Every row comes from one small tree of marks. Brackets hold a mark, then the marks that hang from it, in alphabetical order. Every link used is in the known rows. Which tree was each row made from?
Known rows:
[buzivat [kifez zopi] nuku pagogo [vedak pilub]]: [ 1.586  0.152  2.381  3.780 -0.568  2.910  3.520 -1.744  1.871  3.288
 -2.484 -2.965 -2.275  0.164 -3.399 -0.850  0.719 -0.582  1.320 -3.358
  5.158  3.219  0.445 -0.145 -2.073 -1.559 -1.763  0.580]
[buzivat nuku [pagogo [vedak [pilub kifez]]] zopi]: [ 1.847  2.146  0.589  3.262 -3.882  2.386  3.871 -2.048  2.444  2.355
 -2.293  0.724 -0.334  1.571 -1.795 -0.548  4.294 -0.029 -2.325  0.171
  1.108 -0.146 -0.164 -1.856 -1.980 -1.463  2.366  2.528]
[nuku [buzivat kifez [pagogo vedak] zopi]]: [ 2.139  0.453  0.095  0.373  0.908 -0.375  2.263  0.755 -3.100  1.727
 -0.856  1.599  5.004 -0.692  2.732  1.128 -2.798  3.856 -2.683 -2.109
  2.464 -3.863  1.316 -0.865  2.221  0.722  1.549 -3.011]
[nuku [buzivat vedak zopi]]: [-1.705 -0.426 -0.106  0.974  0.518  0.627 -3.113 -0.741 -1.333 -1.716
  1.317  2.847  1.782 -2.999  1.869 -0.423  1.970  3.875 -1.611  4.093
 -3.462 -2.607 -0.672  3.300  3.364  1.512 -0.391 -0.711]
[nuku [buzivat pagogo vedak]]: [-2.339 -2.194 -1.027 -0.153  1.590  0.646  0.909  0.176 -3.179  0.915
 -1.288 -2.051  1.798 -2.742  1.299  0.741  1.272 -0.741  1.461  1.384
 -2.045 -4.266  0.617 -1.052  0.946  1.508 -4.314 -0.393]
[nuku [buzivat [kifez zopi] pagogo vedak]]: [ 0.761 -1.169  2.679  1.199  2.207 -0.353  1.334 -1.441 -2.487  2.687
 -2.150  0.055  3.907  0.284  0.878  0.255 -2.811  2.359 -0.047 -1.223
  3.823 -0.983  1.358 -1.521  0.245 -0.346 -2.045 -3.271]
[pagogo [buzivat [kifez zopi] nuku]]: [ 0.157  1.737  2.242  0.323  3.947 -1.095 -0.620  0.285  0.208 -0.031
  4.485 -1.027 -1.802  3.731 -2.496 -0.465 -7.302  0.203 -0.017 -2.395
  2.092  3.167  0.793 -0.052  2.604 -3.106  2.809 -3.130]
[pagogo buzivat [vedak pilub]]: [-0.681  0.990 -2.441  0.028  1.251 -0.339  0.464  4.154 -1.195 -3.147
  1.263 -0.591 -2.429 -0.357  0.289 -0.738 -3.184 -2.876  3.767  3.596
 -3.970  2.515 -2.181 -1.825  3.849  0.284 -1.509  0.153]
[kifez nuku]: [-4.095  1.006 -2.888 -4.377 -1.561 -0.502 -2.986  2.502  1.146 -3.667
  4.372 -1.801 -4.885 -1.367 -1.309 -1.987 -1.284 -3.694  2.671  0.363
 -4.174 -0.427 -0.741  1.141  1.252  4.366  0.233  4.401]
[pilub [vedak pagogo]]: [-6.200 -0.522 -1.402 -3.307 -0.206 -2.222 -4.671  1.337  0.162 -1.501
  3.442  2.115  2.683 -2.104  2.765  0.587  1.678 -5.537 -1.299  0.864
 -7.071 -1.192  0.282  2.629 -2.079  5.752 -2.339  0.406]
[buzivat kifez nuku pagogo [vedak pilub] zopi]: [ 3.608  0.445 -0.057  4.001 -0.996  5.627  3.885 -2.061  1.478  3.301
 -3.599 -2.365 -1.337 -1.815 -1.789 -0.619  3.709  1.385 -0.410 -3.947
  3.648  0.969  2.211  1.859 -1.096 -1.678  0.094  0.314]
[vedak [pagogo buzivat] [pilub kifez]]: [-0.767 -1.013 -1.290 -3.988  4.083 -1.651 -1.991  2.460 -1.967 -1.383
 -1.138 -1.265 -0.120  1.095  4.312  1.159 -0.111 -4.411  1.884  2.310
 -2.152  4.119 -1.063 -1.614 -1.229 -1.217 -1.282 -2.420]
[nuku [buzivat kifez [vedak pilub]]]: [-1.058 -2.523 -2.931 -0.520  2.688  3.743  0.290  1.976 -0.597 -0.759
 -3.572 -1.576 -2.302 -3.313  2.306 -0.370  2.595  0.010  2.248 -0.373
 -0.185  0.588 -2.197  1.075  1.588  0.879 -4.726 -0.757]
[pilub buzivat [vedak pagogo]]: [-3.803 -3.403 -2.336 -2.145 -0.681 -2.277 -2.630  1.696 -0.645 -2.140
  0.994  1.921  2.032  0.520  1.322  2.696  1.564 -3.006 -0.316  1.392
 -5.103 -4.209 -1.205  0.420 -2.256  3.010 -2.575 -0.253]
[pilub [buzivat pagogo zopi] [kifez nuku] vedak]: [ 2.249 -2.881 -1.229 -1.672 -5.179  0.273  2.389 -3.607  4.285  0.704
 -2.288  2.718  2.814  4.337 -1.256  3.001  5.018  1.239 -1.946  1.137
 -1.767 -5.755  1.945 -2.891 -2.589 -3.025  2.263  1.535]
[pagogo [buzivat [kifez zopi] nuku] vedak]: [ 2.153  5.212  3.779  3.340  2.094 -1.814  1.458  0.779 -0.415  0.313
  4.099 -0.038 -1.201  2.469 -3.789 -1.496 -8.148  2.769 -0.888 -2.147
  2.843  2.624  0.377 -2.933  3.290 -2.960  3.029 -1.586]
[nuku [buzivat kifez [pagogo [vedak pilub]] zopi]]: [ 2.389 -0.861 -1.248  0.451  0.737  2.129  2.551  1.603 -1.599  0.500
 -4.163 -0.263  2.989 -0.881  3.462  0.322 -0.170  2.094 -1.059 -1.216
  2.794 -0.872 -0.453  0.143  1.680  0.020  0.026 -2.071]
[nuku [buzivat kifez vedak]]: [-0.947 -1.094 -1.466 -0.701  3.063  1.276  0.348  1.570 -2.433  0.020
 -0.853  0.159 -0.052 -2.805  1.912 -0.205  0.108  1.386  0.460 -0.894
 -0.015 -1.470 -0.342 -0.189  2.316  1.233 -3.165 -1.110]
[pagogo buzivat]: [-2.641 -1.297 -3.054 -2.995  3.209 -2.071 -1.698  2.887 -1.402 -2.483
  4.220  0.128 -0.900  0.687  1.215 -0.345 -4.782 -4.150  2.964  2.176
 -3.752  0.671  0.939 -0.922  3.498 -0.169 -0.929 -3.124]
[vedak pagogo]: [-5.095 -0.177 -1.740 -3.794  0.942 -3.646 -5.069  2.935 -2.589 -1.931
  3.474 -0.062  0.674 -2.124  2.956 -0.476 -1.876 -4.756  1.209  0.463
 -2.935  0.212 -0.251  2.486 -1.028  5.782 -0.935 -0.530]
[vedak [pagogo [buzivat nuku zopi]] [pilub kifez]]: [ 1.255  1.970  1.946 -0.995  2.663  0.941 -3.332 -0.676 -0.437 -0.371
 -0.101 -1.478 -0.870  1.789  1.972  1.109  1.272  0.548 -3.151  1.704
 -0.971  4.044 -1.016  2.129 -0.207 -2.817  3.890 -1.372]
[vedak pagogo [pilub buzivat]]: [-3.013 -4.302 -3.345 -3.179  0.032 -0.615 -2.724  3.706 -1.773 -2.689
 -2.034 -1.731 -2.062 -0.402  2.045  1.568  0.457 -4.188  3.325  1.975
 -0.117 -0.460 -3.649  1.128 -1.761  2.448 -2.378 -0.050]
[nuku [buzivat kifez pagogo vedak]]: [ 0.443 -2.319 -1.205  0.229  2.867  1.455  3.168  0.433 -3.482  3.048
 -3.202 -2.352  2.547 -1.896  1.720  1.061 -0.393  0.789  1.116 -2.695
  1.488 -3.472  2.239 -1.950  0.295  0.542 -3.927 -2.371]

Write each row's tree:
[ 3.678  0.330  0.000  1.038 -4.341  3.086  2.908 -3.117  2.925  1.452
 -3.868 -0.364 -0.388 -0.776 -0.766 -0.594  6.402  1.412  0.009  1.738
  0.031  1.027  1.106 -0.712 -2.144 -1.648  0.063  4.024]  [buzivat pagogo [vedak [pilub [kifez nuku]]] zopi]
[ 3.115  2.959  1.285 -2.429  2.518 -0.877 -4.053 -0.284 -0.308 -1.598
  2.486  0.072  3.045 -1.145  2.148  2.019 -2.828  3.232 -4.044 -1.781
 -3.928  1.520  2.687  2.934  1.170  0.715  4.489 -1.062]  [pilub [vedak [pagogo [buzivat [kifez nuku] zopi]]]]
[ 3.076 -1.340 -1.684  2.312 -3.763 -2.627  2.911  0.719 -1.786  0.815
 -0.744  3.171  3.476  1.197 -1.654  0.860 -1.605  2.625  0.507  1.244
  2.193 -6.143  1.259 -3.393  0.835 -0.505  1.380 -1.090]  [pilub [buzivat [pagogo vedak] zopi]]
[-1.008 -6.191 -3.951 -1.506 -2.153 -0.949  4.526 -1.036  3.039  1.746
 -3.069  2.923  3.547  5.025  0.136  3.200  4.921 -4.676  0.663  0.848
 -1.915 -6.585  2.092 -6.022 -3.472 -2.525 -3.011 -1.582]  [pilub [buzivat pagogo] kifez vedak]
[-1.269  0.426  0.921  0.577 -3.213 -2.039  1.067  0.381  3.149 -1.356
  0.899  4.756 -0.841  2.647 -0.107 -2.599  1.122 -2.896  0.896  4.219
  0.720  3.505 -3.799 -3.153 -1.025  0.353 -0.310  2.125]  [pagogo [vedak [pilub [kifez zopi]]]]
[-1.671  3.097  3.712 -0.980 -1.793 -1.620 -0.729  0.103 -1.021 -1.869
  1.226 -2.087  0.129  0.025 -1.784 -0.392 -4.472  2.385 -0.081  1.790
 -0.389 -1.764 -1.908 -1.728  1.545  3.090  1.575  3.814]  [kifez [nuku [buzivat [pagogo vedak]]] zopi]
[-2.733  1.020  1.515 -0.485  0.655 -0.908 -1.133 -0.058  2.246  0.288
  4.638  0.288 -2.549  2.317 -2.621 -2.411 -4.129 -1.538 -0.810 -3.568
  2.764  2.019  0.145  1.690  0.202  0.355  1.918 -0.469]  [buzivat [kifez zopi] nuku]
[ 2.774  2.215  0.969 -3.863  1.163 -0.345 -3.310 -0.072 -0.116 -2.610
 -0.695 -1.445 -0.450  0.665  3.249  1.025  0.019  1.553 -1.768  2.856
 -2.228  4.301 -1.144  1.860  0.191 -1.680  3.611  0.491]  [vedak [pagogo [buzivat zopi]] [pilub [kifez nuku]]]
[ 1.251  0.741  0.045  2.100  1.995  3.416  2.495 -0.532  1.568  0.723
 -1.669 -3.027 -4.689  1.179 -2.615 -0.222  3.756 -1.111  1.703  1.976
 -2.520  2.858 -0.842 -3.075  0.782 -4.702 -1.690  1.198]  [pagogo [buzivat nuku [vedak [pilub kifez]]]]
[ 2.668 -0.883 -2.071  1.747 -0.650  2.345  0.742 -0.568  1.845 -0.257
 -1.663  2.723 -0.341 -2.569  1.681 -1.342  2.146  0.556  0.635 -0.026
  1.226  2.969 -0.183  2.897  0.488 -0.161 -0.721 -0.966]  [buzivat kifez [vedak pilub] zopi]
[ 0.595 -6.262 -4.016 -1.232 -2.278  1.264  1.027 -0.126 -0.103 -0.931
 -2.863  0.209  0.194  2.018  0.863  1.662  1.672 -2.547  2.697  2.048
  2.783 -2.726 -0.647  0.815 -0.262 -1.533 -0.997 -2.278]  [vedak [pilub [buzivat pagogo zopi]]]
[ 0.315  0.118  1.257  1.914  0.000 -2.457  0.189 -1.030  0.807  0.839
  1.930  3.968  1.174 -0.680 -0.508 -2.141 -2.781  0.447  1.069 -0.580
  2.329  2.299  0.702 -0.448  0.722  0.573 -1.181 -1.667]  [buzivat [kifez zopi] vedak]
[-3.619  0.035  2.385 -4.083 -0.369 -0.860 -3.390 -0.234 -1.256 -1.981
  1.953 -3.235 -0.403  1.364  0.031  0.026 -3.697 -0.412  0.859  1.015
 -0.391 -1.572 -1.331  1.231  1.085  2.187  0.450  1.755]  [kifez [nuku [buzivat pagogo]] zopi]
[-1.273 -0.156  3.283  0.547  0.124 -1.312 -1.908 -1.027  0.966  1.267
  1.306  1.387  0.829  3.140 -2.166  2.251 -0.822  0.819 -2.991 -3.251
  1.614 -0.916 -0.808  0.879 -2.712 -0.437  1.088 -0.751]  [pilub [buzivat [kifez zopi] nuku] [vedak pagogo]]
[-3.005  4.060  2.280  1.782 -0.078 -0.147 -2.788  0.525 -2.404  0.477
  2.332 -2.254 -2.269 -4.114 -2.072 -1.129  1.710 -0.447 -0.358 -0.717
 -2.910 -0.318  0.192  1.996 -1.354  3.628 -0.870  3.527]  [buzivat nuku [vedak pagogo]]
[ 3.023  4.349  1.730  0.822 -0.688 -1.334 -2.251 -0.825 -1.476  0.195
  0.696 -0.300  0.821 -5.028  0.713 -0.708 -0.760  6.026 -2.781 -2.121
  0.582  1.066  1.880  3.701 -0.181  2.416  3.378  2.738]  [buzivat [kifez nuku] [vedak pagogo] zopi]
[ 1.045  0.621 -0.415  0.471  0.021  1.413  1.530 -0.922  0.658  2.532
  1.239 -0.920  0.371  0.703 -1.076 -0.046 -1.521 -0.305 -2.176 -5.670
  3.783 -1.760  3.863  2.169 -0.176 -0.760  2.725 -1.973]  [buzivat kifez nuku pagogo zopi]
[ 1.554  4.025  4.862  0.278 -0.456 -2.882 -2.801 -0.436 -1.015  0.375
  1.418 -0.825 -0.318 -2.748 -1.256 -1.171 -3.201  3.441 -0.665 -2.092
  2.219  3.497  0.344  1.372 -1.519  2.702  1.622  2.872]  [buzivat [kifez nuku zopi] [vedak pagogo]]
[ 0.229 -0.908 -1.073  3.352 -2.234  1.268  4.020 -1.566  1.469  1.758
 -1.267 -0.137 -3.225  2.289 -5.052  0.398  5.272  1.923  0.775  0.887
  0.368 -4.616 -0.235 -4.171 -0.934 -3.506 -1.145  2.369]  [pilub [buzivat nuku vedak] kifez]
[ 2.313  1.874 -0.351 -0.041  3.507  0.341 -1.025 -0.194  0.057  0.164
  3.874 -0.594 -0.538  1.426 -0.705 -0.124 -4.630  2.675 -2.011 -2.634
  0.917  0.589  2.533  2.237  3.972 -3.499  4.191 -3.616]  [pagogo [buzivat kifez nuku zopi]]
[-1.862  2.786 -0.252  2.328 -2.226 -0.018  3.030  1.626 -0.670  1.529
  2.455 -2.328 -1.499 -0.680 -3.856 -0.794 -1.303 -2.583  0.936 -2.162
 -0.845 -3.269  1.287 -2.540 -0.250  2.299  0.147  2.876]  [buzivat nuku [pagogo vedak]]
[ 1.243 -1.789 -1.634  1.079  1.629  3.984 -0.738 -0.335 -0.324 -1.170
 -3.245  0.922  0.291 -3.270  3.716 -0.201  3.579  3.291 -1.057  0.944
  1.262  0.787 -1.572  3.871  2.583 -0.212 -1.346 -1.886]  [nuku [buzivat kifez [vedak pilub] zopi]]
[ 1.531 -3.617 -2.380  2.066 -1.502 -0.454  4.199 -0.025 -1.659  2.110
 -2.858 -0.700  1.033  0.005 -2.667  1.458  0.927 -0.812  4.128  0.733
  1.224 -5.415  1.969 -4.053 -0.693 -0.969 -4.037 -0.546]  [pilub [buzivat pagogo vedak]]
[ 1.046 -1.796 -2.372 -1.523  0.208 -1.404  1.305 -0.325 -0.219  1.612
  0.656  1.627  3.869  0.130  2.420 -0.326 -2.722 -1.138 -0.407 -3.019
  3.372 -1.361  4.201  1.011 -0.332  0.665  1.234 -4.375]  [buzivat kifez pagogo zopi]
[-0.053 -6.568 -4.684 -2.640 -1.524  1.108  4.957  0.935  1.444  1.208
 -5.291 -0.825 -0.717  4.551  0.991  2.282  3.561 -5.599  4.040  0.994
  2.888 -2.440 -0.904 -5.083 -3.215 -3.283 -3.220 -1.374]  [vedak [pilub [buzivat pagogo] kifez]]
[-0.122 -1.027 -2.384 -0.067 -2.150 -0.240  5.355  1.751  0.927  1.563
 -2.671  0.899  0.245  0.948  0.695 -0.107  2.673 -4.996  2.699  1.014
  0.040 -0.364 -0.639 -5.557 -2.957  0.419 -2.217  1.706]  [buzivat [pagogo [vedak [pilub kifez]]]]
[ 0.074  2.590  4.427  3.503  0.874  1.148 -1.667 -1.000 -0.497  1.318
 -0.953 -2.218 -1.922 -2.003 -1.336 -1.138  0.204  0.680 -1.010 -2.523
  3.212  5.188 -2.128  2.721 -2.311  0.982 -0.302  1.393]  [buzivat [kifez zopi] nuku [vedak pagogo pilub]]
[ 1.912  3.333  4.311 -3.263  3.827 -4.332 -4.081  1.291 -2.789 -1.654
  3.438 -2.273  0.361  0.766  0.384  0.091 -8.794  2.318 -0.494 -1.851
  1.682  4.943  0.870  0.510  1.275 -0.228  3.651 -1.377]  [vedak [pagogo [buzivat [kifez nuku zopi]]]]
[-0.058 -1.409 -2.136  1.471 -2.207  1.778 -1.623 -0.904  1.366 -2.101
 -0.397  2.686 -1.070 -2.914  0.860 -1.937  3.721 -0.610  1.112  4.350
 -1.728  1.875 -1.335  3.462  1.059  1.295 -1.755  0.790]  [buzivat [vedak pilub] zopi]
[ 1.980 -2.623 -1.916  2.514 -2.825 -0.717  0.428 -0.773  0.489 -0.656
  0.387  4.259  0.907 -0.378 -1.854  0.423  1.760  3.968  1.142  3.733
  0.339 -3.925  0.027  0.794  2.161 -1.470  0.152 -0.277]  [pilub [buzivat vedak zopi]]
[ 4.764  0.696 -0.942  1.539 -2.361  4.249  3.164 -1.523  1.675  1.307
 -3.826 -2.896 -1.271 -3.041 -1.126 -0.380  1.791  2.441  1.012 -2.434
  2.710  1.548  2.365  1.556 -0.714 -0.103  0.821  2.343]  [buzivat [kifez nuku] pagogo [vedak pilub] zopi]
[-2.109 -3.396  1.917 -1.415 -1.420 -4.452 -1.966 -1.923  1.896 -0.568
  0.048  5.934  4.810  4.822  1.410  2.807  2.538 -1.368 -2.582  2.990
 -1.025 -2.022 -1.381 -2.562 -4.380 -0.682 -0.409 -1.697]  [pilub buzivat [kifez zopi] [vedak pagogo]]
[-2.507 -0.394  3.420  0.267 -1.920 -2.214 -1.853 -2.700  3.032  0.064
  0.669  3.718  1.642  5.582 -1.835  2.261  3.618  0.079 -4.161  0.877
 -1.266 -2.317 -1.638 -1.372 -4.224 -1.632  1.280  0.669]  [pilub [buzivat nuku] [kifez zopi] [vedak pagogo]]
[-0.603  2.896  0.572  3.797 -2.134  1.422 -1.731 -2.189  1.280 -0.003
  3.395  1.474 -1.746 -2.271 -3.412 -1.996  2.622  2.418 -1.643  1.024
 -2.338 -1.273  0.583  4.057  1.656  0.548  1.645  2.074]  [buzivat nuku vedak zopi]
[ 3.052  1.477 -1.148  1.171 -2.064  3.358 -0.025 -0.638  2.397 -1.462
 -1.387 -0.542 -3.261 -4.102 -0.978 -1.568  2.273  3.218  0.415 -0.273
  0.607  2.769 -0.504  3.371  0.924  0.670  1.354  3.685]  [buzivat [kifez nuku] [vedak pilub] zopi]
[-3.550  1.271  3.415 -5.229  0.056 -0.431 -5.649  0.265  0.416 -3.158
 -1.554 -2.614 -1.637  0.483  2.936 -0.108  1.889  0.132 -1.818  2.845
 -0.574  3.538 -6.008  2.561 -1.626  2.056  0.829  3.026]  [vedak pagogo [pilub [kifez [nuku buzivat] zopi]]]
[-0.003  1.565  0.101  0.185  1.967 -1.993 -0.908  1.386 -3.449  1.608
 -0.237 -0.398  1.889 -4.190  2.103 -0.407 -1.052  0.232  0.285 -2.975
  0.611  0.391  1.810  0.215 -1.369  3.077 -1.860 -0.576]  [buzivat kifez [vedak pagogo]]
[-1.361  0.232 -1.888 -0.435  1.231  1.399  2.725  1.339 -0.029  2.865
  1.082 -4.172 -1.660  0.848 -1.949 -0.349 -2.302 -3.854  1.170 -6.242
  2.657 -1.533  3.184 -0.901 -1.371  0.331 -0.434 -1.047]  [buzivat kifez nuku pagogo]
[ 1.534  3.317  3.215  2.751  0.214 -0.140  1.865 -0.538  2.533 -0.594
  1.365  0.243 -3.016  4.608 -3.055 -1.166 -1.626  0.103  0.047  2.909
  0.163  4.330 -2.981 -3.766  1.172 -4.091  1.942  1.166]  [pagogo [buzivat nuku] [vedak [pilub [kifez zopi]]]]
[-0.620 -1.996  1.258  0.678  1.813  1.995 -1.104  0.108 -0.137 -0.614
 -2.558  0.714 -0.812 -1.415  1.567 -1.032  0.355  1.022  0.628  1.087
  2.433  3.584 -3.698  1.547  1.535  0.070 -3.717 -1.453]  [nuku [buzivat [kifez zopi] [vedak pilub]]]
[-0.556  2.772  0.105  2.419  1.919  1.380  0.406  0.051 -1.038 -0.243
  3.117 -3.058 -3.722 -1.329 -4.314 -0.574 -1.452  0.425  1.828  0.907
 -3.569  0.100  1.182 -0.725  3.340 -1.686 -0.745  0.983]  [pagogo [buzivat nuku vedak]]
[ 1.409  2.606  1.825 -2.963  0.631 -1.639 -3.230 -2.091  0.937 -1.786
  2.099  1.967  3.593  0.937  2.478  2.014  1.133  1.954 -5.493  2.224
 -6.759  0.501  1.682  0.889 -0.637 -1.035  4.387  0.648]  [pilub [kifez nuku] [vedak [pagogo [buzivat zopi]]]]
